Each row comes from the steps of one walk. Every step used is in the known rows, and no mark comes twice. Write the walk behind each row, first mark first.
Known rows:
gini/rugo/nafele: [-1.12 -0.12 -1.04 -1.36 -0.35 -0.65 -0.07  1.65 -0.53  0.09  1.08 -2.19
 -0.11  0.75 -1.12  0.53 -1.35  1.21 -1.85  1.29 -0.61  1.55  2.33]
fufor/bukam/gini/rugo: [-2.29  1.23 -1.46 -2.59  1.95 -0.68 -1.99  1.98  1.87 -0.14 -1.01  3.38
 -0.16 -0.33 -3.72 -2.58 -4.03  0.04 -0.02 -3.78 -1.30  2.63 -1.04]
nafele/bukam/libab/rugo: [-1.43  0.98 -2.00  0.78  0.70 -1.11 -0.64  1.35 -2.56 -0.08  1.99 -2.24
  3.17  1.08 -1.85  0.09  1.05  3.90  1.77 -0.18 -1.08  1.65 -3.18]
rugo/gini: [-1.31  2.43  0.69 -0.02  0.02 -3.53  0.83 -0.83 -1.34  2.32  0.67  0.62
  0.72 -1.70 -0.16 -0.67  0.81  0.23 -2.59  0.71 -0.58  0.52 -0.76]
rugo/nafele/bukam: [-0.41 -1.11 -1.63  0.49 -0.44 -0.79 -1.52  1.49  0.36  0.32 -0.30 -0.03
  2.16  2.34  0.63 -0.95  0.26  2.66  1.79  3.15 -0.79  1.78  2.27]
gini/rugo/fufor/bukam: [-2.08 -1.53  1.12 -1.64  0.00  1.34 -0.73  0.61  0.56 -0.75  0.55  4.28
 -2.12  3.47 -3.33 -1.55 -2.03  2.11 -1.91 -1.94 -2.26  3.35  0.60]
fufor/rugo/gini/bukam: [ 0.69  1.14  1.98  1.90 -0.81 -2.96  1.53 -1.01 -0.52  1.88 -0.09  4.53
 -0.10 -5.51 -2.28 -1.96 -3.55  2.06 -7.50 -1.04 -0.22 -1.11 -2.42]
darim/gini/rugo/fufor: [-1.15 -0.53  0.98  1.17 -3.36 -3.25  0.61  1.08 -2.12  0.18 -1.06  2.21
 -0.30  4.74 -1.86 -1.03 -1.71  0.86 -0.03 -2.03 -1.06  0.91  1.43]
rugo/fufor: [-0.47 -2.40  1.79  1.14 -1.43  0.54  0.42  0.29 -0.07 -0.84  0.19  1.97
 -1.44  2.56 -0.07 -0.34  0.20  1.68  0.26 -0.91 -0.87  1.05  0.68]
darim/gini/rugo: [-0.73  1.98 -0.95  0.41 -2.09 -4.43  0.25  0.81 -2.18  1.18 -1.42  0.27
  1.19  2.13 -1.66 -0.80 -2.31 -0.99 -0.18 -1.08 -0.40 -0.22  0.48]
libab/rugo/nafele/bukam: [-1.12 -0.11 -2.79  0.73  0.29 -0.25 -2.06  2.30 -0.45 -0.12  1.27 -2.49
  4.11  1.68 -1.04  0.20 -0.94  3.72  2.23  3.23 -1.49  0.79  1.29]
nafele/bukam/gini/rugo: [-1.20  2.65 -2.60 -0.12  0.21 -2.90 -1.31  1.79 -0.62  1.33 -1.55  1.60
  0.50  0.95 -2.85 -2.40 -3.77  0.57  3.41 -3.14  0.06  2.69 -1.11]
fufor/rugo/gini: [ 0.07  0.10  1.72  1.33 -2.06 -3.12  1.69 -1.37 -0.88  2.49  0.57  3.50
  0.43 -3.78 -0.32 -0.93 -1.56  2.70 -4.02  0.85 -0.11  0.09 -1.82]
rugo/gini/bukam/libab: [-1.17  1.68  1.34 -0.08  0.93 -3.97  1.15  0.16 -1.43  1.60  0.58  1.59
 -0.17 -3.02 -1.71 -1.72  1.87  1.12 -6.59 -2.17 -0.68  1.09 -3.58]
darim/gini: [-0.13  0.02  0.02  1.17 -1.65 -3.61 -0.70  1.04 -0.14 -0.21 -2.44  1.32
  3.04  1.90  0.61 -1.29 -0.17 -0.98  0.83  0.69 -0.62 -1.67  0.69]
rugo/fufor/bukam: [-1.74 -2.95  1.70 -0.86  0.49  2.24 -1.28  0.62  2.16 -1.79  0.18  4.91
 -0.85  3.09 -1.28 -1.80 -0.44  2.24 -1.31 -0.69 -2.75  2.30  0.57]
nafele/bukam: [ 0.10  0.57 -1.18  1.09 -0.61 -1.00 -0.70 -0.17 -0.81  1.11 -0.41  1.35
  1.15  2.28 -0.14 -1.11 -0.20  1.41  2.64  0.96 -0.11  1.29  0.00]
rugo/gini/bukam/fufor: [-0.12  3.51 -0.41 -0.46  3.54 -0.15 -0.91 -2.06  2.56  1.65  0.18  1.95
  0.23 -4.26  0.65 -3.29 -0.80 -0.15 -5.08 -2.23  0.31 -1.53 -1.70]
bukam/libab: [-0.46 -1.09  0.47 -0.70 -0.17 -1.08  0.72  0.57 -0.94 -0.23  0.83 -0.48
 -0.23  0.07  0.26 -0.40  3.09  1.35 -1.04 -1.04 -0.29  1.58 -2.41]
libab/bukam/fufor/rugo: [ 0.94 -2.00 -1.54  0.74 -2.54  3.52  0.88 -4.02  3.56 -0.11 -0.47  4.80
  0.37 -3.61  2.00 -1.92 -0.46  2.17 -0.52  0.17  0.88 -0.95 -2.95]
fufor/rugo: [ 1.77 -2.46  1.17  1.40 -2.40  0.39  1.10 -0.72  0.36 -0.08  0.14  3.12
 -0.04 -2.34 -0.19 -0.22 -2.42  2.83 -1.72  0.21  0.56 -0.50 -1.36]
darim/gini/bukam/fufor/rugo/nafele: [ 1.73 -2.77 -0.08  0.98 -0.60  0.29 -1.78  0.89  4.45 -0.98 -1.58  3.28
  2.89 -3.13  1.89 -3.29 -3.11  2.67 -4.28  1.13 -0.02 -2.88  0.81]

Write each row's walk:
[-2.66 -0.55 -1.80 -3.33  2.10 -0.03 -2.80  3.64  2.88 -0.90 -0.69  1.59
  0.90 -0.06 -2.48 -2.15 -3.08  1.44 -0.93 -0.67 -1.80  2.73  1.46] => fufor/bukam/gini/rugo/nafele
[-1.26 -1.27  0.45  1.51 -0.31  1.09 -0.21  1.14 -0.74 -1.54  1.92 -0.83
  0.68  1.79 -1.83  0.63 -0.92  3.02  0.61 -0.96 -1.42  0.12  0.01] => libab/rugo/fufor
[-0.87 -1.91 -0.94 -0.29 -0.48 -1.51 -0.79  1.84 -0.60  0.24  0.64 -0.35
  1.61  2.40  0.76 -1.19  3.44  3.89  0.68  2.00 -1.00  3.13 -0.30] => rugo/nafele/bukam/libab
[-0.80  3.01  1.15  0.69  1.18 -3.20  0.53 -0.52 -0.83  1.97 -0.17  1.91
 -0.06 -3.45 -2.21 -1.64 -1.57 -0.33 -6.12 -1.40 -0.69 -0.58 -1.63] => rugo/gini/bukam
[ 0.57  1.47 -2.65  0.01  1.82  1.56 -2.13 -1.74  2.46  0.97 -0.09  1.47
  1.18  0.94  2.14 -2.98  0.33  1.30  2.87 -0.41  0.72  0.20 -0.53] => nafele/bukam/fufor
[-1.85 -3.79  2.12 -1.48  0.25  1.14 -0.45  1.21  0.90 -1.73  0.91  3.82
 -1.07  3.00 -1.06 -1.89  2.93  3.33 -2.21 -1.56 -2.65  3.77 -1.94] => rugo/fufor/bukam/libab
[-1.50 -0.35  0.26  0.22 -0.81 -1.42 -0.38  1.89  0.11 -0.26 -0.57  2.32
 -1.87  1.71 -2.78 -1.66 -3.10  1.35  1.11 -4.33 -0.63  2.46 -0.20] => bukam/gini/rugo/fufor
[-1.19 -0.13 -1.20 -0.72 -1.83 -3.35 -0.58  2.45 -0.56  0.15 -1.05 -1.11
  2.23  2.34 -0.83 -0.53 -1.54  0.41 -1.07  1.80 -1.09  0.33  2.99] => darim/gini/rugo/nafele
[-2.20 -0.01 -2.37 -0.06 -1.15 -0.06 -0.89  0.01  2.62 -0.69 -2.94  3.48
  1.31 -1.54 -0.81 -1.88 -0.08 -1.19  2.90 -1.49 -0.55  0.65 -2.50] => libab/bukam/gini
[-1.63 -1.58  0.02  1.87 -0.86 -0.63 -0.14  1.59 -2.09 -0.89  2.16 -0.25
  1.19  3.52 -1.74 -0.37  1.32  5.19  1.81 -1.10 -1.86  2.32 -2.16] => nafele/bukam/libab/rugo/fufor
[-2.38 -1.94  0.66 -0.59  1.36  2.77 -1.92  1.44  1.26 -2.29  1.48  2.54
  0.91  2.36 -2.84 -0.66 -1.59  3.30 -0.67 -0.59 -3.18  1.39 -0.33] => libab/rugo/fufor/bukam
[-1.54  0.06 -1.83 -1.88  0.78 -1.56 -1.70  3.22  1.24 -0.20 -0.47 -1.00
  0.61 -0.49 -1.60 -0.99 -2.56  0.89  0.09 -0.87 -0.61  1.73  1.59] => bukam/gini/rugo/nafele
[-2.68  2.58 -0.18 -0.17  1.20 -3.68  0.52  0.44 -2.66  1.84  2.79 -2.30
  2.74 -2.20 -1.73  0.30  1.95  2.70 -2.95  0.00 -1.33  1.01 -3.61] => bukam/libab/rugo/gini
[-0.86  0.64 -2.80 -0.93 -0.18  3.41 -0.27 -3.64  3.50 -0.20 -0.46  1.91
  0.59 -1.28  2.24 -1.81  2.15 -0.67  1.05 -0.11  0.34 -0.36 -1.99] => libab/bukam/fufor
[-0.86  0.53 -2.36 -0.13 -0.87 -1.65 -0.71  1.56 -1.50  1.27  0.40 -0.83
  1.00  3.13 -1.46 -0.56 -1.44  2.53  1.25  1.89 -0.63  2.84  2.32] => gini/rugo/nafele/bukam
[-1.55  3.96 -0.18  1.15  2.25 -2.86 -0.11  0.28 -1.42  1.51  1.10 -0.31
  1.86 -4.15 -3.61 -0.53 -2.72  0.81 -5.60 -1.33 -1.19 -1.38 -2.36] => libab/rugo/gini/bukam
[-1.15 -0.57 -2.24 -0.11  1.00 -1.61 -3.37  3.40  2.81 -0.23 -2.22  1.67
  2.84  0.58  0.01 -2.98 -1.41  2.06  3.73  0.34 -0.84  1.75  0.88] => rugo/nafele/bukam/gini
[-2.38 -2.36  0.85 -1.30  1.78  1.05 -3.16  2.69  4.58 -2.03 -1.88  6.14
  0.06  1.12 -1.74 -3.58 -2.12  1.55  1.10 -3.12 -2.60  2.34 -0.50] => rugo/fufor/bukam/gini
[-1.29 -1.15  1.36  2.27 -0.74 -2.44 -0.44  2.56 -1.42 -1.87  0.42  0.85
  2.37  1.70 -2.56 -1.26 -0.44  2.98 -2.48 -2.67 -2.27 -0.56 -2.14] => darim/gini/bukam/libab/rugo/fufor
[-0.97  4.65 -1.59 -0.41  4.36  0.22 -1.35 -1.47  1.95  1.15  1.59 -0.38
  1.79 -5.00 -0.72 -2.42 -2.09  0.64 -4.65 -2.33 -0.09 -2.12 -2.42] => libab/rugo/gini/bukam/fufor
[-2.38 -1.43  1.04 -0.58 -1.39 -1.33 -1.18  1.48  0.26 -0.92 -1.01  5.33
  0.17  4.99 -2.89 -2.33 -2.17  1.49 -1.18 -1.55 -2.77  2.11  1.00] => darim/gini/rugo/fufor/bukam
[ 0.86  1.83 -1.10  0.44  2.26 -0.49 -2.24 -0.62  3.53 -0.32 -2.19  2.57
  2.10 -1.50  1.27 -3.93 -1.89 -1.38 -2.24 -2.24  0.19 -3.32 -0.49] => darim/gini/bukam/fufor
[-1.36 -0.76 -1.68 -0.10 -2.16 -5.16 -0.45  2.54 -2.26  0.95 -0.77 -0.07
  3.00  4.17 -0.57 -1.75  1.71  2.93  0.65  1.28 -1.22  2.80  0.05] => darim/gini/rugo/nafele/bukam/libab
[ 0.15 -0.05  2.28  0.97 -0.68 -3.46  1.98 -0.33 -1.21  1.52  0.80  3.82
 -0.42 -4.79 -1.69 -1.96 -0.11  3.11 -7.72 -1.84 -0.29  0.86 -4.61] => fufor/rugo/gini/bukam/libab
[-1.70 -1.90  0.64 -2.27  1.41  0.61 -0.79  1.06  0.98 -0.92  0.71  2.63
  0.23  0.87 -0.75 -1.63  2.67  1.94 -2.14 -0.81 -2.01  2.77 -2.43] => fufor/bukam/libab
[ 2.12 -1.81 -0.21  0.49 -0.08  2.76  0.09 -2.17  3.27 -0.20  0.38  3.20
 -0.12 -3.57  2.14 -1.92 -2.15  2.86 -1.27 -0.74  1.18 -1.40 -1.73] => bukam/fufor/rugo
[-0.18 -0.14  0.84 -0.02  0.83 -1.12  0.51  0.78 -0.61 -0.32  0.16  0.95
 -0.59 -1.81 -1.50 -1.42  1.27  1.02 -4.49 -2.59 -0.25  0.84 -3.02] => gini/bukam/libab
[-0.24  1.15 -3.72 -1.44  1.53  1.05 -1.93 -0.49  2.03  1.07  0.74 -0.81
  1.13  1.64  1.29 -2.38 -0.81  2.27  1.73  0.62  0.30  1.50  1.45] => gini/rugo/nafele/bukam/fufor
[ 0.55  0.76  0.47  0.30 -0.11 -0.93  0.76 -2.94  1.57  2.29  0.88  3.54
  0.56 -4.79  1.90 -2.41 -1.16  2.79 -3.81 -0.09  0.60 -0.78 -2.37] => bukam/fufor/rugo/gini
[ 1.06 -4.13  0.55  0.63 -2.05  0.79  0.15  1.12  1.58 -0.80  0.59  1.39
  0.86 -1.92  0.92 -0.10 -1.83  3.85 -2.55  2.86 -0.31 -0.02  1.33] => fufor/rugo/nafele
[-2.64  3.24 -0.93  0.75  0.59 -4.66  0.25  0.38 -3.37  2.34  2.48 -1.42
  3.45 -0.59 -1.71 -0.52  1.86  3.37 -1.01  0.35 -1.62  1.71 -3.56] => nafele/bukam/libab/rugo/gini
[-1.50  0.09 -0.76  0.98 -1.28 -2.13 -0.93  1.86 -0.68  0.51 -1.04  3.43
 -1.15  3.62 -2.72 -2.63 -3.15  2.29  3.01 -3.90 -0.90  3.52 -0.20] => nafele/bukam/gini/rugo/fufor
[ 1.04  1.60 -1.11 -0.46  3.40  2.40 -1.53 -1.21  3.70 -0.15 -0.37  1.29
 -0.25 -2.90  0.70 -2.83 -1.46 -0.28 -2.92 -2.68  0.86 -1.81 -1.41] => gini/bukam/fufor
